Known rows, with every step that occurs:
mubi -> fenok: [-11  12 -71  11   2  35  49  -5 -21  33  26  -7  58 -24 -18  -7  15  -8
   6 -55  -2]
ruso -> riluz -> tazu: [  9  28 -54  24 -52  16  52  31 -13   6 -17 -18  -8  28   4  53  -8  12
  20 -53  -6]
mubi -> ruso -> nunidot: [-25  21 -72   8   6  17  56  -1  -7   8  34 -52  44 -36 -17   6  10  24
 -15 -42  18]
nunidot -> ruso: [ -1 -12 -36  12 -17  -1  70 -15 -20  18  33 -39  25   2  -8 -16  43  -4
  -5 -28  11]
mubi -> tazu -> nunidot -> ruso -> riluz: [-15  -4 -47  14 -34  22  64   7 -12  25   9 -64 -14   4  46  18  56 -15
  -1 -28  -5]
fenok -> nunidot: [ 24   6 -44  13 -13  22  49 -33 -23 -25  39 -14  60 -21  23  23   0  12
  -6 -43 -13]
mubi -> ruso -> riluz -> tazu -> nunidot: [-17  47 -67  17  -7  16  55  28   3  20  -2 -42 -35  13  -2  79 -15  17
 -12 -33   5]
fenok -> mubi -> tazu -> nunidot -> ruso -> riluz: [-10   3 -72  16 -49  24  49  12 -29  30  20 -42 -10  31  48  25  46 -28
  -7 -30 -12]
fenok -> nunidot -> tazu -> mubi -> ruso: [-14  21 -63  10  23  10  66 -58 -14 -25  61 -42  22 -51  21   7  22  40
 -25  -6  21]
riluz -> tazu -> nunidot -> ruso: [ 11  29 -40  19   5 -24  55  -5  11  32  20 -42  -7  37 -24  28  -4   0
  -8 -14  18]
mubi -> fenok -> nunidot -> ruso: [  5   0 -66  22 -17  10  54 -25 -30  18  59   3  60 -29  -3 -17  14 -23
 -29 -51  -7]
tazu -> mubi -> ruso -> nunidot: [-10  30 -81  -1  30  19  50  -6   9 -11  31 -62  40 -50  -9   5  13  36
   0 -34  44]
tazu -> nunidot -> ruso -> mubi -> fenok: [-15  22 -72  -6  20  -4  48 -22  29  65  57 -50  19 -13 -21 -16  22 -19
  -7 -27  19]
nunidot -> tazu: [-24   8 -48  15 -12   3  72 -39 -17  26  20 -41  22  -2   4  -7  38  21
   5 -11   9]
riluz -> ruso -> mubi -> fenok -> nunidot: [ 16  16 -63  -4   3  12  41 -24  24   6  31  17  62 -45   2  16 -29 -20
  13 -72 -28]
riluz -> tazu -> mubi -> fenok -> nunidot: [ 33  43 -80  18  13  19  26 -10  -4 -14  33  12  54 -23  -8  28 -39   6
   4 -57   3]
fenok -> mubi -> ruso -> riluz -> tazu: [-16  37 -83  23 -47  24  47  38 -39  12  14  -2 -16  34  -7  62 -19   6
 -16 -52 -15]
mubi -> tazu: [ -9 -11 -38   6  -4  42  54 -14 -28  -4  28 -44  50 -18  24  -1  38   2
  12 -42 -26]
ruso -> riluz -> tazu -> mubi: [ 25  36 -63  16 -28  17  44  25   1 -13 -17 -27 -13  14  12  52  -4  23
  34 -45  19]
tazu -> nunidot: [  7  20 -49   4  20  16  50 -20   6  16  16 -49  24  -2   8  31  13  12
   7 -21  13]
riluz -> tazu -> mubi -> ruso -> nunidot: [ -1  53 -79   9  23   2  41  11  17 -11  21 -49  22 -21 -32  26 -23  40
   3 -38  39]
tazu -> mubi -> fenok -> nunidot -> ruso -> riluz: [ 17  12 -86  20 -37  21  51  -2 -16  -1  31  -4  24 -34  29   3  26 -14
  -6 -56  18]
fenok -> nunidot -> ruso: [ 20  -9 -36  18 -23  -2  62 -33 -25 -11  53 -20  43 -12  14  -3  20  -4
 -23 -34  -1]
riluz -> tazu -> mubi: [ 27  33 -49   9  16   7  41  -2   6 -14   8 -28  20   9 -13  31 -13  27
  27 -32  22]

Rows:
[  9  35 -41   0  11 -33  49 -13  40  38  39 -62 -16  32 -25  21 -10   3
   0 -15  17]	riluz -> tazu -> nunidot -> ruso -> mubi
[  9  25 -77  38 -64   3  49  19 -26  21  20  19  13   6  -1  25 -16 -23
 -21 -68 -15]	mubi -> fenok -> nunidot -> ruso -> riluz -> tazu
[ 26  22 -82   9  17  35  35 -27 -12 -17  44   0  71 -52  14   6  -2   3
   2 -53  10]	tazu -> mubi -> fenok -> nunidot
[ -3  -6 -28 -13   5  21  55 -14  21   1  12 -36  34 -24  20   8  14 -10
  39 -54 -35]	riluz -> ruso -> mubi -> tazu
[ 10   9 -33 -12   5   0  57 -13  33   7   8 -24  26 -13  -4  18  -1   1
  37 -48  -8]	riluz -> ruso -> mubi
[-35  18 -64   5  32   9  72 -39  -7   5  42 -59   4 -36  -3  -7  42  39
  -7   1  35]	nunidot -> tazu -> mubi -> ruso
[  6  31 -83  25 -34   6  49  32  -3  31   1 -10 -10   9 -15  11  11 -11
  11 -53  25]	nunidot -> ruso -> riluz -> tazu -> mubi -> fenok
[  0  11 -35 -18  31  14  46 -19  46  13   8 -53  19 -18  25  29   6 -10
  35 -37 -23]	riluz -> ruso -> mubi -> tazu -> nunidot
[-53  27 -76  15  -2  -3  71 -26  -4  29  34 -62  25 -31 -15 -14  27  33
 -21 -16  26]	mubi -> ruso -> nunidot -> tazu
[ -6  45 -70   4  18 -21  41  -5  36  67  45 -39   2  16 -44   6 -15 -16
  -7 -32  13]	riluz -> tazu -> nunidot -> ruso -> mubi -> fenok
[-23  26 -86  12  17  15  55 -34  -2  36  26 -26  34 -30  -6 -25  37  13
  14 -20  31]	nunidot -> tazu -> mubi -> fenok
[ -3  11 -47  20 -20   3  65 -56 -20  -3  38 -23  39 -16  25   4  16  20
 -13 -17  -4]	fenok -> nunidot -> tazu
[  7  21 -73  -3   2  25  36 -32   2  10  65 -10  69 -43   5   0 -11  -5
  -5 -60 -16]	ruso -> mubi -> fenok -> nunidot
[ -6  -3 -59   8 -18  43  39  -9 -47   2  38 -20  54   8  28   4  26  -9
   5 -43 -33]	fenok -> mubi -> tazu
[ 21   8 -74  13   6  10  48 -27 -13  -3  58  -7  56 -42   3 -18  19 -12
 -15 -43  21]	tazu -> mubi -> fenok -> nunidot -> ruso
[  1   2 -78  28 -62  19  58   2 -33  19  31   7  30 -21  22   4  22 -26
 -21 -64  -9]	mubi -> fenok -> nunidot -> ruso -> riluz
[ 41  25 -56  25 -48  -7  50   6  -7 -28  13 -17 -11  11  25  41  -5   8
   0 -41  17]	fenok -> nunidot -> ruso -> riluz -> tazu -> mubi
[  1  32 -67   8   4 -20  60 -25  40   9 -24 -37  26 -23   2  -3  14  23
  41 -25  44]	riluz -> ruso -> nunidot -> tazu -> mubi
[ -3  -3 -38  -5  -9 -11  64 -25   8  24  55 -58  16  -3  -9 -22  36   0
   0 -25  12]	nunidot -> ruso -> mubi
[-21  10 -74   6   1  30  51  -6 -42   8  54 -18  33  -4 -10  18  10   7
 -23 -35  -7]	fenok -> mubi -> ruso
[-11  -4 -40 -13   3  34  48 -24  -1   2  46 -63  41 -24  22  -7  30   4
  18 -40 -25]	ruso -> mubi -> tazu
[ -22   42 -108   15    7    6   47  -26   16   39   16  -40   50  -39
  -11  -32   24   20   14  -29   47]	ruso -> nunidot -> tazu -> mubi -> fenok
[-15  25 -56  17 -22 -20  66 -21  24  27 -23 -27  31 -11  -6  -1   9  11
  25 -32  17]	riluz -> ruso -> nunidot -> tazu
[ 30  30 -73  23   1  -5  39 -11  -6  -1  47   6  37 -12 -18   3 -18  -8
 -13 -48  13]	riluz -> tazu -> mubi -> fenok -> nunidot -> ruso
[ -8  14 -60  -1  41  29  59 -15  -9 -17  41 -50  24 -42  -3  12  27  31
  -1 -25  26]	tazu -> mubi -> ruso
[  9  45 -91  19 -22  29  36  34  -2  16 -13  -5   5  -1  -6  37 -10   5
  29 -63  14]	ruso -> riluz -> tazu -> mubi -> fenok
[-17  20 -77  24 -15  13  57 -48 -25  24  44   1  57 -32   7 -12  11   0
 -18 -35 -10]	mubi -> fenok -> nunidot -> tazu
[-17 -18 -33  -7  -8   9  61 -25  -4  17  61 -69  25 -15  13 -32  53  -9
   2 -32 -14]	nunidot -> ruso -> mubi -> tazu
[  3 -16 -33  -2 -16   9  55 -43  -9 -14  77 -51  43 -28  35 -19  29 -10
 -15 -38 -29]	fenok -> nunidot -> ruso -> mubi -> tazu
[-17  23 -76  16 -19  19  70 -31 -16 -23  33 -39 -10 -43  45  29  31  33
 -18 -18  20]	fenok -> nunidot -> tazu -> mubi -> ruso -> riluz
